What can hang from each mark
pegek: rigi
butuf: nurip teke
rigi: budes pegek teke zaris
moguzab: zaris
budes: rigi zurem
tugu: butuf
teke: butuf
nurip: moguzab

Every row comes from one small tree of marks. The marks that hang from a mark follow it in brackets, in alphabetical order. Every link used is in the known rows. Which tree was each row made from?
Known rows
tugu[butuf[nurip]]: [ -1  10  57 -17 -32 -18  -6 -17  14   6  43 -24  17  25 -23 -53]
pegek[rigi]: [  5  67  43 -21   3 -27  -1  -1  16  21  39 -28  18  31  -1 -54]
pegek[rigi[budes[zurem] teke[butuf[nurip[moguzab]]] zaris]]: [-50 -18  50 -15 -31 -19  21 -12 -20  -2 -10 -44  35  25 -17 -56]
budes[rigi[pegek teke[butuf[nurip]] zaris] zurem]: [-51   2  41 -21 -26   8  22   4 -29   5  10  -3  17  16 -58 -33]
teke[butuf[nurip]]: [ -2  11  60 -11 -30 -11   8 -11  12  20  40  -1  26  26 -25 -46]
rigi[teke zaris]: [ -1  42  52   1 -17 -14  12   8   2  23  14 -25  36  31 -10 -51]
budes[rigi[pegek] zurem]: [-13  57  28 -27  16  -7   0  -5  -4  18  43  14  -2  19 -27 -42]
teke[butuf]: [ 10  41  54  -3 -15 -16  -1 -13   7  29  36   7  26  26 -14 -47]
pegek[rigi[budes[zurem] teke[butuf[nurip]] zaris]]: [-59  -2  50 -25 -33 -16  18   5 -24  -3   0 -47  27  22 -24 -45]
pegek[rigi[budes[zurem] zaris]]: [-33  44  38 -24  -6 -29   1   5  -6  12  17 -43  18  23  -5 -51]
budes[rigi[teke] zurem]: [-10  39  39 -23  14 -18   6  -7  -4  15  32  11   8  24  -6 -41]
moguzab[zaris]: [ 20  42  51   1  -8 -24   8  -2  20  14  31   6  17  28   8 -45]
pegek[rigi[budes[zurem] teke[butuf] zaris]]: [-47  28  45 -17 -17 -20  10   2 -28   6  -4 -39  26  21 -14 -46]
budes[rigi[zaris] zurem]: [-16  32  37 -17  -2 -21   2  -4   0  21  30   4  15  18 -20 -37]
butuf[nurip[moguzab]]: [ 15   9  55  -6 -17 -19  11 -21  26  20  38  -9  30  34  -4 -64]
tugu[butuf[nurip teke]]: [ -4   5  65 -12 -24 -14  -3 -17   3  -7  37 -28   2  33 -20 -51]
pegek[rigi[budes teke[butuf[nurip]]]]: [-38  16  49 -26 -26 -20  17   4 -13  -3  13 -53  26  35 -13 -51]

Write each row's tree
[-29  48  36 -13 -10  -6   4   6 -13  16  18 -24  16  21 -24 -51] -> rigi[budes[zurem] pegek zaris]
[-31 -17  50  -4 -25  -2  27 -14 -20 -11  -4  -1  16  22 -15 -52] -> rigi[budes[zurem] pegek teke[butuf[nurip[moguzab[zaris]]]]]
[-15  63  37 -12  -1  -6  11  11 -13   9  19 -37  19  38  -8 -59] -> rigi[budes pegek teke]
[ -9  -8  57  -4 -27 -22  28 -13   2  -5   0 -18  29  30  -3 -52] -> pegek[rigi[teke[butuf[nurip[moguzab[zaris]]]]]]
[ 13 -10  63   8 -14 -19  23 -16  17  -8  19  -3   9  39  10 -53] -> butuf[nurip[moguzab[zaris]] teke]
[-16  57  26 -12  -7  -9   8  11  -6  18  25 -20  20  29 -38 -42] -> budes[rigi[pegek zaris]]
[-23  54  29 -11  -6  -4  16  18 -17  12  11 -26  24  32 -36 -44] -> budes[rigi[pegek teke zaris]]
[-23  28  39 -16  -1 -17  10   1 -10  15  17  -3  19  22 -18 -38] -> budes[rigi[teke zaris] zurem]
[-21  54  38 -31   9 -30  -3  -4   1  11  33 -30   7  25   7 -54] -> pegek[rigi[budes[zurem]]]
[-22  24  42  -3 -20 -17  13   2 -18  15   6 -10  35  28 -30 -35] -> budes[rigi[teke[butuf] zaris]]
[-46 -14  48  -5 -35   3  23 -10 -29   3  -8 -24  32  23 -36 -57] -> rigi[budes[zurem] pegek teke[butuf[nurip[moguzab]]] zaris]
[  5 -11  64  -3 -22 -18  -1 -33   6  -6  27 -24  10  36 -11 -62] -> tugu[butuf[nurip[moguzab] teke]]
[ 10   3  62   0  -9 -15  14 -21  16   7  32 -12  14  42   0 -62] -> butuf[nurip[moguzab] teke]
